What can hang from each mark:
vomel: dibo gegup tebu zoni
dulev: fozip tubi
gegup: tubi
sizat: dibo
dibo: sizat vomel
zoni: vomel
tebu: vomel
tubi: dulev

Known rows, with every way that one mark hangs from another:
dulev{fozip tubi}: [-0.66  1.76 -3.90 -2.52  0.89  1.30  1.50 -1.17 -2.44  2.93 -1.12  2.12
 -1.31 -0.84 -0.41 -0.21 -1.04 -0.27 -2.11  3.19 -5.71 -1.07  1.12]
zoni{vomel{tebu}}: [-1.84  0.15  1.16  0.36  2.63 -0.10  0.17  0.42 -5.49  1.54 -0.70  3.74
 -3.04  1.36  0.53 -0.13  0.99  0.41 -1.52  5.81 -4.43  1.89 -0.10]
zoni{vomel{gegup tebu}}: [-0.45  0.14  3.24  0.27  3.07 -0.28  0.00  0.98 -5.85  1.58  0.17  4.28
 -3.41  1.49  1.43 -1.23  1.63  0.50 -0.53  6.11 -2.85  0.72 -0.16]
gegup{tubi{dulev}}: [ 0.11  1.04 -1.67 -1.19 -0.13  1.07  1.41 -1.32 -2.97  1.01 -1.25  4.44
 -2.14 -1.28 -0.13 -1.92 -1.46 -0.42 -2.31  4.03 -2.21 -1.61 -1.00]
tebu{vomel{zoni}}: [ 0.24 -0.58  2.19 -0.17  2.52  0.08 -0.09  0.91 -4.73  0.77 -1.34  3.16
 -1.16  0.15  2.88  0.48 -0.49  0.08 -0.50  3.42  1.61  0.75  0.80]
zoni{vomel{dibo gegup{tubi} tebu}}: [-1.09  1.54  3.36  1.19  2.94 -0.22  0.27 -0.41 -7.62 -0.26 -0.44  6.52
 -2.84  0.55  3.35 -0.28  1.00  0.27 -1.51  6.05 -3.52  0.46 -0.99]
gegup{tubi{dulev{fozip}}}: [-0.10  1.56 -3.58 -1.64 -0.78  1.31  1.52 -1.60 -3.38  1.63 -1.70  5.20
 -2.20 -1.84  0.04 -1.81 -1.21 -0.08 -2.86  3.70 -6.23 -2.12 -0.69]
zoni{vomel{gegup}}: [ 1.19 -0.31  2.40 -0.38  2.92  0.38  0.29  0.19 -4.13  1.80  0.65  3.35
 -3.25  1.12  0.35 -1.06  1.32  0.62 -0.30  4.83 -1.63  0.13 -0.24]
dibo{vomel}: [-0.16  0.93  0.52 -0.79  1.80  0.10  0.12 -0.93 -4.25  1.66  0.13  2.47
 -2.61  0.37 -0.43 -0.65  0.30 -0.80 -0.96  4.67 -3.38 -0.55 -0.19]
tubi{dulev}: [-0.22 -0.12 -1.56 -1.70  0.75  0.77  0.53 -1.04 -2.88  2.22 -0.96  3.43
 -1.85 -0.34 -0.67 -1.18 -0.40 -0.15 -1.75  3.98 -1.12 -0.75 -0.54]
vomel{dibo{sizat} gegup tebu zoni}: [-0.87  2.29  3.72  0.54  4.09 -1.15 -1.27 -0.22 -8.18  0.75  0.94  5.60
 -1.18  0.33  3.68  0.72  1.20 -0.43 -0.67  4.32  0.37  0.17 -0.71]
sizat{dibo{vomel{gegup tebu zoni}}}: [ 0.49  3.36  4.44  0.21  3.12 -1.43 -1.17  0.61 -8.80  0.65  1.50  5.36
 -2.44  0.30  2.21 -1.05  0.86 -0.82 -0.22  5.05 -4.17 -0.98 -0.82]
vomel{gegup zoni}: [ 2.32 -0.94  2.43 -0.77  2.57  0.21  0.23  1.42 -3.67  1.51  0.71  3.02
 -1.72  0.11  1.28 -0.84 -0.01 -0.03  0.32  3.18  2.30 -1.31  0.50]
tebu{vomel{dibo gegup zoni}}: [ 0.57 -0.17  4.46  0.07  3.74 -0.43 -0.92  0.36 -6.73  0.16 -0.91  4.85
 -0.58  0.49  5.09  1.02  0.58  0.25  0.06  3.57  3.66  0.14  0.25]
vomel{tebu}: [-1.96 -0.29  0.74 -0.53  1.76  0.04  0.27  0.20 -4.07  1.73 -0.64  2.62
 -2.27  0.54  0.20 -0.69  0.57 -0.45 -1.32  5.55 -0.79  0.50  0.48]
dibo{sizat vomel{gegup tebu zoni}}: [ 0.47  3.47  3.93  0.55  3.30 -1.35 -1.03  0.56 -8.76  1.07  1.57  5.39
 -2.59  0.46  2.83 -1.01  0.91 -0.86 -0.13  4.84 -4.00 -0.98 -0.88]
sizat{dibo{vomel}}: [-0.57  3.20  1.12 -0.82  2.06 -0.39 -0.55 -2.01 -5.46  1.36  1.07  3.03
 -2.72  0.06 -1.08 -0.58  0.81 -1.06 -1.39  4.61 -4.45 -0.35 -0.99]
dulev{fozip}: [-0.59 -0.15 -2.03 -1.62  1.12  0.79  0.69 -0.86 -2.60  2.51 -0.60  2.46
 -2.11 -0.28 -0.67 -0.36  0.50 -0.07 -1.57  3.95 -3.35 -0.55  0.74]
tebu{vomel{gegup{tubi{dulev}}}}: [ 0.79  1.31  2.10 -0.68  0.59  0.70  0.69 -0.54 -4.69  0.37 -1.44  5.80
 -2.36 -1.05  3.11 -2.64 -0.66 -0.02 -1.34  4.86  0.17 -1.93 -0.84]
tebu{vomel{gegup{tubi} zoni}}: [ 1.98  0.38  4.04  0.27  1.89  0.26  0.69  1.30 -5.17 -0.36 -0.67  4.78
 -1.90 -0.67  4.32 -1.23 -0.97 -0.02 -0.18  3.81  2.12 -1.25  0.22]

Rows:
[ 2.55  0.60  2.91 -0.39  2.74 -0.24 -0.20  0.96 -5.88  1.10  0.96  3.87
 -2.11  0.33  1.79 -0.96  0.08 -0.52  0.48  3.71 -1.70 -1.81 -0.07] : dibo{vomel{gegup zoni}}
[ 2.00  2.94  2.98 -0.10  3.14 -0.74 -0.74 -0.21 -6.95  1.32  2.02  4.39
 -2.41  0.13  1.76 -0.81  0.50 -0.75  0.08  3.48 -2.73 -1.56 -0.96] : dibo{sizat vomel{gegup zoni}}
[-0.92  3.52  1.90  0.66  2.92 -1.22 -0.81 -0.05 -8.28  1.03  0.59  4.77
 -2.25  0.31  1.98  0.04  0.15 -0.98 -1.08  4.51 -5.70  0.20 -0.80] : dibo{sizat vomel{tebu zoni}}
[-0.09  1.32  1.10 -0.63  0.36  0.43  0.90  0.10 -5.26  0.90 -0.71  5.97
 -2.65 -0.90  1.90 -3.06 -0.47 -0.39 -1.65  5.59 -2.23 -2.16 -0.94] : vomel{gegup{tubi{dulev}} tebu}
[-2.26  3.76  1.42  0.14  2.37 -0.87 -0.68 -1.42 -7.20  1.55  0.70  3.97
 -2.95  0.52  0.59 -0.72  1.08 -1.17 -1.58  5.86 -5.78  0.38 -0.93] : dibo{sizat vomel{tebu}}
[-1.31  1.14  2.89  0.26  2.16 -0.06  0.40 -0.59 -6.14  0.05 -0.33  5.35
 -2.12 -0.31  3.08 -0.85  0.52 -0.59 -1.38  5.72  0.13 -0.87 -0.41] : vomel{dibo gegup{tubi} tebu}
[-1.34  2.35  2.67  0.48  3.91 -0.74 -1.24 -1.47 -7.33  0.12 -0.73  4.76
 -0.45  0.12  4.18  2.24  0.25 -0.06 -1.24  3.18  1.00  1.74 -0.54] : tebu{vomel{dibo{sizat} zoni}}
[-3.36  3.00  1.67  1.04  3.97 -0.95 -1.02 -2.00 -8.06  0.97 -0.10  5.35
 -2.39  1.26  1.83  1.52  1.90  0.22 -2.27  5.57 -5.02  2.79 -1.40] : zoni{vomel{dibo{sizat} tebu}}
[ 0.79  3.29  2.59 -0.55  2.64 -0.46 -0.54 -1.64 -5.72  1.78  2.05  3.67
 -3.08  0.28  0.41 -1.44  1.42 -0.91 -0.43  4.79 -2.88 -1.42 -1.02] : dibo{sizat vomel{gegup}}
[ 0.07  2.30  4.58  0.41  4.30 -0.88 -1.43 -0.88 -7.76  0.22  0.17  5.36
 -0.75  0.17  5.09  1.23  1.04  0.02 -0.30  3.46  2.67  0.44 -0.58] : tebu{vomel{dibo{sizat} gegup zoni}}
[-1.50  0.52  3.54  0.68  3.89 -0.61 -0.62 -0.22 -7.41  0.91 -0.17  5.32
 -2.46  1.63  2.80  0.34  2.10  0.42 -0.95  5.97 -2.51  1.28 -0.50] : zoni{vomel{dibo gegup tebu}}
[-1.97  2.86  3.63  0.93  4.34 -1.03 -1.20 -1.39 -8.51  0.99  0.80  5.94
 -2.74  1.51  2.81  0.52  2.50  0.30 -1.32  5.92 -3.57  1.58 -1.43] : zoni{vomel{dibo{sizat} gegup tebu}}
[ 0.95  1.01  3.65  0.44  2.81 -0.87 -0.51  1.73 -7.58  0.93  0.46  4.74
 -2.34  0.69  2.92 -1.11  0.48 -0.64  0.23  4.97 -2.99 -1.25  0.00] : dibo{vomel{gegup tebu zoni}}
[-0.89  3.36  2.54  0.37  2.73 -1.35 -1.04  0.06 -8.51  0.64  0.54  4.77
 -2.17  0.26  1.30 -0.06  0.18 -0.89 -1.11  4.75 -5.78  0.26 -0.79] : sizat{dibo{vomel{tebu zoni}}}
[ 1.27  1.97  3.66  0.71  1.96 -0.56  0.42  1.55 -7.77 -0.23  0.33  5.94
 -2.78 -0.27  3.40 -1.92 -0.64 -0.98 -0.27  5.04 -4.25 -2.07 -0.42] : dibo{vomel{gegup{tubi} tebu zoni}}
[-0.26  3.19  2.28 -0.14  2.35  0.06  0.14 -2.57 -5.35  0.37  1.20  4.98
 -2.18 -0.85  1.91 -0.52  0.67 -0.67 -1.57  4.36  0.38 -1.22 -1.38] : vomel{dibo{sizat} gegup{tubi}}
[ 0.81 -0.60  3.13 -0.18  2.71 -0.31  0.00  2.17 -5.59  1.29  0.38  4.04
 -1.84  0.38  2.45 -1.05  0.30 -0.20  0.07  4.61  0.93 -0.72  0.59] : vomel{gegup tebu zoni}
[ 1.45  0.68  2.30  0.11  1.80  0.73  1.21 -0.02 -4.20  0.63  0.46  4.47
 -3.68  0.17  0.91 -1.79  0.22  0.31 -0.83  4.87 -2.69 -0.72 -0.64] : zoni{vomel{gegup{tubi}}}
[ 0.93  0.90  4.41  0.64  2.82 -0.10  0.03  0.12 -6.79 -1.05 -1.10  5.82
 -1.00 -0.54  5.60  0.29 -0.54 -0.04 -0.53  3.58  2.41 -0.66 -0.13] : tebu{vomel{dibo gegup{tubi} zoni}}
[ 0.70  1.92  2.80 -0.17  3.84 -0.49 -0.99 -1.03 -6.30  0.93  1.41  4.56
 -1.01  0.01  2.74  0.86  0.81 -0.23 -0.40  2.98  1.76 -0.47 -0.77] : vomel{dibo{sizat} gegup zoni}
[-0.32 -0.26  3.38  0.26  3.61 -0.72 -0.69  1.00 -7.12  0.63 -0.12  5.13
 -0.92  0.52  3.86  0.52  0.81 -0.16 -0.23  4.43  1.40 -0.10  0.09] : vomel{dibo gegup tebu zoni}
[ 0.03  2.27  3.21  0.31  1.37 -0.23  0.60  0.12 -6.65  0.38  0.42  5.05
 -3.41 -0.17  2.13 -2.58  0.30 -1.04 -0.82  6.29 -4.41 -1.97 -0.60] : dibo{vomel{gegup{tubi} tebu}}
[-0.85  3.65  3.96 -0.17  2.57 -1.08 -1.05 -0.71 -7.65  1.18  1.51  4.59
 -3.13  0.40  0.87 -1.76  1.80 -1.01 -0.76  6.35 -4.31 -0.91 -0.99] : sizat{dibo{vomel{gegup tebu}}}
[ 2.12  2.96  3.67 -0.29  2.90 -0.86 -0.88 -0.15 -7.01  0.83  1.92  4.40
 -2.36  0.03  1.11 -0.90  0.51 -0.73  0.06  3.67 -2.71 -1.67 -0.92] : sizat{dibo{vomel{gegup zoni}}}
[ 1.62 -0.74  4.22 -0.21  2.86 -0.15 -0.27  1.52 -5.06  0.71 -0.42  3.71
 -1.46  0.26  3.70 -0.57  0.11  0.30  0.49  3.70  3.19 -0.42  0.65] : tebu{vomel{gegup zoni}}
[ 2.64 -0.05  2.29 -0.29  1.53  0.66  1.18  1.14 -3.92  0.40  0.53  4.13
 -2.09 -0.94  1.95 -1.59 -1.15 -0.31 -0.16  3.32  1.24 -2.19  0.00] : vomel{gegup{tubi} zoni}
[ 0.77  3.27  3.17 -0.79  2.51 -0.57 -0.75 -1.57 -5.81  1.40  2.04  3.60
 -2.98  0.21 -0.21 -1.62  1.46 -0.89 -0.45  5.03 -2.80 -1.56 -1.08] : sizat{dibo{vomel{gegup}}}
[ 1.22  1.02  1.58 -0.14  1.01  0.16  0.78  1.47 -6.32  0.40 -0.81  6.73
 -1.85 -1.07  3.22 -2.44 -1.36 -0.19 -1.14  4.35 -2.00 -2.28 -0.88] : vomel{gegup{tubi{dulev}} tebu zoni}
[-0.72  0.09  4.09 -0.39  3.26 -0.17 -0.80 -1.07 -5.63  0.61 -0.83  3.99
 -1.33  0.54  3.76  0.31  1.48  0.06 -0.52  4.90  3.63  0.18  0.13] : tebu{vomel{dibo gegup}}
[ 1.68  0.50  2.57  0.12  2.52  0.21  0.55 -0.06 -5.42 -0.25  0.11  5.19
 -1.16 -0.72  3.28 -0.03 -0.65 -0.35 -0.58  3.12  1.53 -1.64 -0.39] : vomel{dibo gegup{tubi} zoni}
